What can hang from each mark:
k_578: k_254 k_501 k_546 k_678
k_501: k_445
k_678: k_445 k_578
k_445: k_419
k_350: k_445
k_254: k_445 k_578 k_985

Known rows, with every way that one mark hangs from another:
k_678{k_445 k_578}: [-0.24  0.96 -1.53  0.24 -0.50 -1.04 -0.70 -0.09  0.42 -0.34  0.21  0.10
  1.54 -0.53  0.33  0.24 -0.98 -1.36  1.22  0.27  0.59]
k_350{k_445}: [ 0.41 -0.33 -1.08  0.89 -0.96  0.36 -0.19 -0.35  0.47  0.23 -0.33 -0.14
  0.12 -0.04 -0.29 -1.11  0.45 -0.42 -1.62  0.02 -0.76]
k_578{k_254 k_501{k_445} k_546 k_678}: [-1.36  1.62  0.90 -1.18 -0.08 -3.99  0.53  0.13 -0.65 -1.49 -2.61  1.38
 -0.37 -1.22  0.28  1.29 -0.27  1.24 -3.38  0.85 -3.05]
k_578{k_254 k_501}: [-1.00  2.21 -0.23 -1.42 -0.94 -2.24  1.72  1.21 -0.42  0.72 -0.06  2.59
 -1.12 -0.91  0.07 -0.17 -0.29  0.73 -2.72  0.71 -1.02]
k_254{k_445 k_578}: [ 0.81 -0.57  0.60  1.20  0.37 -1.74  0.23  0.51  0.16 -1.02 -1.66  2.96
 -0.09 -0.67  1.51  0.86 -0.86  0.27 -1.18  0.73  0.17]
k_501{k_445{k_419}}: [ 0.26 -0.22  0.26  1.67  0.33 -1.19  0.27 -1.62 -1.15 -1.51 -0.20 -0.21
 -1.82  0.51 -0.84 -2.94 -0.98 -1.39 -1.56 -0.09 -1.07]
k_578{k_546 k_678}: [-1.19 -0.74  0.57 -0.58  0.83 -1.44 -1.48 -0.60  0.67 -0.81 -0.89 -1.09
  1.84 -0.30  0.81  2.07 -0.02  0.58  0.56  0.07 -1.43]
k_254{k_445}: [ 0.50  0.44 -1.08  0.21 -0.50 -1.00  0.33 -0.10 -0.28 -1.12 -1.28  1.71
 -0.66 -1.20  0.81  0.01 -0.15 -0.38 -0.34  0.34 -0.82]
k_678{k_578{k_254}}: [-0.56  2.66 -1.20 -1.11 -0.63 -3.12  0.73  0.76 -0.57  1.14  0.34  0.83
  0.41 -0.83  0.26  1.28 -0.28 -0.07 -0.07  0.47  0.63]
k_254{k_445{k_419} k_985}: [-0.58 -0.24 -0.07 -0.05  0.13 -0.94  1.48 -1.69 -0.25 -2.79 -2.73  1.76
 -1.04 -0.46  0.71 -0.31 -1.10 -2.86 -1.43  0.54 -0.72]
k_678{k_445{k_419} k_578}: [-0.79  0.46 -1.79  1.20 -0.23 -2.31 -0.75 -1.28 -0.06 -0.33  1.61 -0.02
  0.85 -0.03  0.02 -1.75 -1.88 -2.74  0.80 -0.03  0.19]
k_678{k_445}: [-0.59 -0.62 -0.47  0.11  0.14 -0.65 -1.11 -0.15  0.13 -0.25 -0.43  0.59
  0.61 -0.89  0.03  0.08 -0.82 -0.72  0.05 -0.02 -0.16]
k_678{k_578{k_501}}: [ 0.04  2.64 -1.13 -0.09 -1.46  0.01  1.79  0.59  0.55 -0.60  0.64  0.69
  0.31  0.69  0.33 -1.13 -0.23 -0.48 -0.18  0.72 -0.28]
k_578{k_254 k_501 k_546 k_678{k_445}}: [-2.82  0.88 -0.02 -1.84 -0.01 -4.36 -0.98  0.49  0.38 -0.42 -1.27  2.09
  1.29 -2.05  0.95  2.11 -1.05  0.55 -2.23  0.72 -2.60]
k_254{k_445 k_985}: [ 0.01  0.09  0.18 -0.89 -0.15  0.22  1.61 -0.54  0.19 -2.79 -3.88  1.80
 -0.29 -1.07  0.95  1.78 -0.16 -1.43 -0.94  0.81 -0.25]
k_678{k_578}: [ 0.26  1.44 -0.99  0.09 -0.65 -0.44  0.44  0.05  0.26 -0.03  0.51 -0.42
  1.03  0.33  0.25  0.07 -0.17 -0.65  1.29  0.32  0.75]
k_578{k_254 k_501 k_678}: [-1.77  1.71 -1.01 -1.81 -0.17 -2.54  0.96  0.97 -0.14  0.33 -0.55  2.04
  0.05 -0.68  0.59  0.17 -0.18  1.28 -2.68  0.91 -1.58]
k_254{k_578{k_501 k_678}}: [-0.55 -0.40  0.80  0.48  0.82 -0.63  0.53  0.88  1.01 -0.89 -0.73  2.05
  1.08  1.17  1.38 -0.02 -0.68  1.30 -2.32  1.13 -0.69]
k_501{k_445}: [ 0.77 -0.06  0.63  0.82  0.08 -0.30  0.28 -0.48 -0.88 -1.37 -1.65 -0.04
 -0.99 -0.01 -0.45 -0.88  0.00 -0.09 -1.12  0.14 -0.74]

Rows:
[-3.12 -0.67 -0.34 -0.85  1.15 -5.96 -2.36 -1.22 -0.35  0.06 -0.25  0.90
  1.17 -1.89  0.51  1.37 -1.95 -0.99 -1.29 -0.09 -1.95]
k_578{k_254 k_546 k_678{k_445{k_419}}}
[-1.69 -1.41  0.03  1.45  1.07 -2.59 -0.60 -0.44  0.76 -1.09  0.21  2.55
  0.98  0.74  1.14 -1.86 -2.51 -0.91 -2.65  0.88 -1.24]
k_254{k_578{k_501 k_678{k_445{k_419}}}}
[-1.27  0.77 -0.42 -1.26  0.05 -3.57  1.80 -1.02 -0.94 -1.63 -2.73  3.12
 -1.57 -1.71  0.70  0.89 -1.26 -2.23 -2.64  0.75 -0.74]
k_578{k_254{k_445{k_419} k_985}}
[-0.49  2.48  0.11 -0.27 -1.42 -1.26  1.06  0.27  0.87 -0.92  0.03 -0.02
  1.04  0.10  0.57  0.78 -0.31 -0.40  0.17  0.55 -1.15]
k_678{k_578{k_501 k_546}}
[-0.13 -1.14  3.33 -0.01  0.78 -2.03  0.74 -0.19  1.05 -3.17 -5.06  2.40
  0.94 -1.16  1.88  4.46 -0.86 -0.81 -1.55  1.02 -0.18]
k_254{k_445 k_578{k_546} k_985}
[-2.40 -1.82 -0.10  0.38  1.24 -3.49 -2.66 -1.90  0.36 -1.04 -0.06 -0.57
  1.75 -0.69  0.55  0.16 -1.78 -1.56 -0.04 -0.23 -1.94]
k_578{k_546 k_678{k_445{k_419}}}
[-2.03 -0.13  0.18 -0.46  0.16 -1.80 -1.21 -0.14  1.25 -1.55 -1.18  0.76
  1.85 -0.84  0.88  1.08 -0.97  0.00 -0.94  0.54 -2.52]
k_578{k_501 k_546 k_678{k_445}}
[-1.48  2.15  1.23 -2.52 -0.93 -3.33  2.52  0.48  0.15 -2.57 -4.57  3.66
 -0.79 -2.51  1.28  3.55 -0.41 -0.71 -3.26  1.31 -2.10]
k_578{k_254{k_445 k_985} k_501 k_546}
[-0.60 -0.14  1.19  0.42  0.23 -3.02  0.15  0.43  1.13 -2.35 -2.61  3.03
  1.19 -0.73  2.46  1.89 -0.97  0.91 -2.11  1.26 -2.38]
k_254{k_445 k_578{k_501 k_546 k_678}}
[ 0.61  0.49  0.60  1.02 -0.48 -1.50  1.65  1.06  0.52 -1.55 -1.66  4.07
 -0.72 -0.39  1.71 -0.36 -0.91  0.28 -2.70  1.26 -0.83]
k_254{k_445 k_578{k_501}}
[-0.43  3.65  0.50 -0.75 -1.40 -3.87  1.75  0.51 -0.66 -1.23 -1.66  1.27
 -0.56 -1.14  0.03  0.96 -0.44  0.10 -2.29  0.94 -1.81]
k_678{k_578{k_254 k_501{k_445} k_546}}
[ 0.39 -1.00  1.74  0.25  0.70 -0.65  1.48  0.16  0.58 -2.76 -4.38  2.99
  0.30 -0.49  1.70  2.61 -0.82 -0.86 -1.83  1.24  0.64]
k_254{k_445 k_578 k_985}
[-0.61  2.59 -2.73 -0.04 -0.91 -5.19  1.04 -0.55 -1.22  0.20  0.38  2.47
 -0.95 -1.51  0.80 -0.66 -1.40 -1.84 -0.73  0.51 -0.51]
k_678{k_578{k_254{k_445{k_419}}}}
[-0.43 -1.58  1.11 -0.01  1.43 -0.93  0.61 -0.12  0.72 -3.14 -4.68  2.70
  1.44 -0.26  2.29  2.89 -0.76 -0.32 -1.64  1.46  0.02]
k_254{k_445 k_578{k_678} k_985}
[-1.20  1.91  3.01 -1.89 -0.40 -2.43  2.60  0.11 -0.42 -2.94 -4.85  1.93
 -1.21 -1.30 -0.13  2.64 -0.25 -0.36 -4.23  1.19 -2.05]
k_578{k_254{k_985} k_501{k_445} k_546}
[-0.34  4.23 -2.42 -1.15 -2.01 -3.55  2.46  1.16 -0.53 -0.31 -0.91  3.72
 -0.85 -1.75  1.27  0.09 -0.63 -0.32 -1.76  1.22 -1.12]
k_678{k_578{k_254{k_445} k_501}}
[-0.46  0.67  1.35  1.12 -0.52 -2.20  0.94 -1.36 -0.41 -2.39 -0.69  0.37
 -1.73  0.29 -0.58 -2.14 -1.13 -1.27 -2.66  0.20 -2.90]
k_578{k_501{k_445{k_419}} k_546}
[-2.47 -0.50 -0.26  0.28  0.23 -2.97 -1.30 -1.31  0.75 -1.61  0.07  0.61
  1.04 -0.33  0.63 -0.97 -1.90 -1.39 -1.48  0.23 -2.88]
k_578{k_501 k_546 k_678{k_445{k_419}}}
[-0.83  1.17 -1.75 -0.33 -0.22 -4.91  0.61 -0.66 -1.35  0.13 -0.30  3.00
 -1.94 -1.85  0.55 -0.80 -1.27 -1.11 -2.02  0.22 -1.26]
k_578{k_254{k_445{k_419}}}
[-1.84 -1.64 -1.42  0.65  1.07 -2.11 -1.98 -1.57  0.11 -0.59  0.56  0.07
  1.10 -0.03  0.25 -1.73 -1.77 -1.54 -0.27 -0.06 -1.00]
k_578{k_678{k_445{k_419}}}
[-0.60 -0.35 -0.67  1.50  0.45 -2.76  0.81 -0.45  0.32 -1.87 -0.78  3.49
 -0.28  0.36  1.93 -2.02 -1.88 -0.54 -3.03  1.20 -1.88]
k_254{k_445{k_419} k_578{k_501 k_678}}
[ 0.44  0.03  3.71  1.47  0.11 -1.78  0.91  0.34  0.39 -2.27 -2.46  1.65
 -0.41  0.21  0.51  0.68 -0.88  0.75 -3.18  0.88 -1.61]
k_254{k_578{k_501{k_445} k_546}}
[-1.20  3.50 -0.03 -2.36 -1.16 -1.50  3.33  0.90  0.06 -1.16 -2.15  2.24
  0.15 -0.30  0.44  1.74 -0.36 -0.97 -2.12  1.47  0.18]
k_678{k_578{k_254{k_985} k_501}}
